What can hang from each mark:
U: C
Z: M U
H: X
V: X
C: U
L: M V
M: D E L X Z
D: M
X: H M V

Each row was made from one small tree. Brackets hold a mark, then the marks that hang from it, in alphabetical order. Every link used is in the known rows. Write each row's tree.
Known rows:
[C U]: -128, 267, -15, 56, 495, 452, -70, 128, -353, 108, 65, 200, -330, 450, -381, 84, -108, -63, -20, -253, -49, 336, -12, 216
[H [X V]]: 98, 135, 7, -80, 582, 337, -76, 119, -294, 29, 162, 176, -245, 448, -312, 4, -26, 11, -205, -99, -35, 190, -171, 271
[H [X [M D E L Z] V]]: 331, 154, 70, 72, 397, 125, -8, -60, -116, -2, -173, -62, -154, 144, -199, 30, -75, 33, -66, -60, -204, -121, -99, 294
[V X]: -93, 297, 4, -126, 466, 419, -99, 136, -347, 61, 107, 39, -1, 326, -314, 29, -34, 112, -70, -58, -51, 161, 40, 270
[M D E [L [V [X H]]] Z]: 404, 313, 193, 163, 258, 217, 75, -447, -422, 77, -317, -362, -1, -80, -314, 18, 1, 154, -17, -136, -347, -307, 262, 167
[L [M D]]: 82, 176, -206, 73, 417, 269, -150, 14, -201, -15, 123, 224, -164, 220, -372, 1, -225, -113, 21, -185, -194, -7, 69, 168
[L [M D E X [Z U]] V]: 295, 150, -163, 125, 447, 334, 46, -198, -264, 71, -74, -131, -59, 108, -223, -9, 12, 28, -70, -184, -506, -310, 48, 90
[L [M E Z] V]: 311, 313, -87, -4, 521, 370, -167, -77, -347, 81, 102, 77, -17, 171, -501, -76, -35, -65, -61, -187, -445, -181, 20, 143
[V [X H]]: -12, 225, 128, -257, 357, 303, -104, 102, -338, 106, 138, -59, -55, 284, -416, 81, -130, 107, 28, -125, -16, 223, 30, 158
[V [X H [M L]]]: 46, 204, 123, -158, 256, 194, -83, 133, -200, 39, 107, -88, 0, 252, -440, 26, -218, 20, 260, -41, -40, 213, 61, 223
[V [X [M E L]]]: 20, 288, 80, -65, 341, 276, -105, 147, -178, 10, -35, -16, 108, 144, -370, -64, -56, 82, 99, 7, -141, 39, 86, 344
[L [M D] [V X]]: 193, 363, -326, -10, 420, 313, -30, -50, -308, 161, 280, -73, -6, 359, -380, -102, -122, -28, 22, -235, -360, -148, 144, 289
[X H M]: 77, 134, 100, -227, 295, 126, -210, 185, -277, 95, 78, 163, -242, 264, -585, 70, -301, -153, 176, -146, 22, 321, -29, -4
[V [X H [M Z]]]: 77, 251, 125, -278, 294, 206, -109, 129, -230, 123, 39, -164, -3, 224, -336, 177, -214, 81, 153, -75, -93, 150, -49, 134
[M D E [X V] [Z [U C]]]: 255, -10, 215, -10, 533, 319, 115, -205, -306, 98, -344, -192, -208, 44, -98, 148, 57, 37, -323, -79, -244, -184, 14, -7
[X M]: -17, 221, -37, -63, 431, 261, -204, 233, -287, 40, 45, 283, -174, 319, -462, -3, -171, -136, 60, -65, -33, 259, -23, 138
[D [M E [L [V [X H]]]]]: 220, 316, 160, -63, 312, 318, -106, -49, -333, -103, 149, 96, 67, 62, -654, -98, -33, -50, 241, 1, -123, -65, 29, 159
[X H [M Z] V]: 332, 103, 193, -283, 396, 122, -163, -11, -259, 156, 123, 46, -313, 336, -599, 165, -380, -274, 166, -96, -5, 306, -153, -80
[X H [M D] V]: 300, 95, 72, -240, 298, 14, -131, -56, -243, 211, 99, 63, -401, 325, -608, 81, -411, -306, 137, -193, 52, 266, -8, -43
[H [X [M E L Z]]]: 149, 175, 90, 82, 389, 214, -73, 131, -142, -89, -190, 21, -27, 88, -177, 19, 21, 161, -36, -17, -225, -74, -113, 321
[H [X [M D Z] V]]: 241, 163, -60, -32, 459, 155, -27, 40, -178, 83, -33, -7, -239, 325, -154, 123, -133, 6, -109, -110, -146, 0, -182, 232
[M E L [X V]]: 195, 16, 224, 164, 559, 387, -29, -130, -206, -135, -125, 115, -30, 145, -380, -159, -18, -20, -52, 136, -160, 58, 22, 200
[X [M D E Z]]: 185, 264, 43, 1, 307, 140, -153, -41, -236, 86, -343, 31, -130, -33, -280, 115, -125, -3, -59, -113, -213, -124, 47, 94
[Z M U]: 85, 36, 41, -50, 396, 456, -113, 267, -491, -31, 272, 351, -358, 264, -533, 90, -52, -27, 63, -136, 0, 262, 26, -39

Write each row's tree:
220, 130, 77, -21, 462, 192, -84, 135, -124, -18, 27, 124, -139, 268, -371, -94, -51, -18, -42, -27, -118, 64, -136, 343 => [H [X [M E L] V]]
182, 125, -45, 54, 357, 264, -98, -108, -196, 6, -118, 54, -160, -19, -296, 108, -98, -22, -33, -206, -296, -191, 41, 82 => [L [M D E [Z U]]]
174, 275, 144, -251, 195, 99, -97, -6, -188, 175, -180, -267, 3, -7, -277, 169, -168, 153, 61, -133, -180, -79, 54, 133 => [V [X H [M D E Z]]]
178, 192, 13, -30, 484, 335, -235, 26, -181, -45, -10, 179, -14, 35, -387, 39, -112, -20, -35, -101, -323, -109, -51, 144 => [L [M E Z]]
244, 93, 174, 6, 279, 183, 3, -69, -378, 50, 32, -78, -261, 278, -575, 86, -205, -172, 321, -135, -99, 225, 29, -38 => [X H [M [L V] [Z U]]]
55, 42, -4, 409, 411, 315, 100, -194, -248, -170, -228, 23, -92, 165, -118, -39, -89, 51, 23, 52, -159, 0, 164, 196 => [M D L X]
184, 141, 235, -117, 372, 319, -139, 8, -195, -151, -100, 96, 56, -79, -348, 164, -80, 51, 114, 94, -165, -107, -210, -45 => [D [M E [X H] Z]]
65, -61, 15, 12, 430, 496, -41, 285, -396, -85, 209, 263, -256, 254, -345, 86, -19, 56, 55, -33, -77, 210, -38, -34 => [Z [M X] U]
220, 270, 7, 185, 295, 241, 96, -287, -453, 68, 0, -185, -124, 249, -417, -72, -94, 7, 97, -158, -163, -8, 296, 215 => [M D [L [V [X H]]]]
194, 376, -158, -144, 465, 372, -146, 60, -279, 142, 263, -1, 112, 245, -515, -180, -7, 21, -34, -187, -404, -152, 83, 314 => [L [M E] [V X]]
316, 184, 204, 234, 410, 320, 152, -351, -550, 50, -326, -210, -203, 9, -341, -1, 144, -5, -154, -192, -307, -240, 294, 94 => [M D E [L V] [Z [U C]]]
142, 55, 145, -4, 293, 176, -63, -133, -236, 52, -355, -72, -107, -85, -234, 44, -69, 159, -151, -112, -187, -110, 96, 15 => [M D E [X H]]
410, 77, 230, -98, 224, -21, -107, -178, -176, 115, -82, 6, -302, 99, -660, -25, -342, -262, 186, -130, -31, 109, 92, 29 => [X H [M D E L] V]
269, 78, 14, -21, 579, 354, -146, -22, -71, -50, 28, 91, 15, 126, -291, 10, -138, -31, -54, 14, -360, -111, -156, 138 => [L [M E [X V] Z]]
56, 272, 87, -194, 340, 239, -7, 114, -254, 158, -171, -216, -1, 77, -186, 122, 2, 114, -88, -133, -190, -118, 80, 222 => [V [X [M D E [Z [U C]]]]]
13, 239, 74, -311, 291, 189, -135, 210, -232, 142, 131, -67, -31, 277, -428, 75, -210, 42, 155, -97, -27, 222, -10, 170 => [V [X H M]]
185, 174, 94, 368, 377, 293, 41, -339, -380, -120, -282, -21, -182, 82, -199, 117, -119, -1, 29, -42, -162, -56, 172, 125 => [M D L Z]
171, 44, 111, 92, 363, 229, 42, -235, -292, 6, -306, -187, -149, 73, -47, 257, -170, 135, -52, -61, -206, -54, -9, -58 => [M D [X H] Z]
100, -58, 157, 360, 472, 375, 256, -210, -328, -145, -311, -204, -146, 134, 17, 131, 21, 60, -37, 14, -215, -80, 125, 88 => [M D L X [Z [U C]]]
295, -128, 198, 132, 177, 278, 40, -15, -306, -103, -75, 21, -251, -92, -379, 50, -54, 113, 150, -91, -147, -36, 147, -60 => [Z [M D E L [X H]] U]
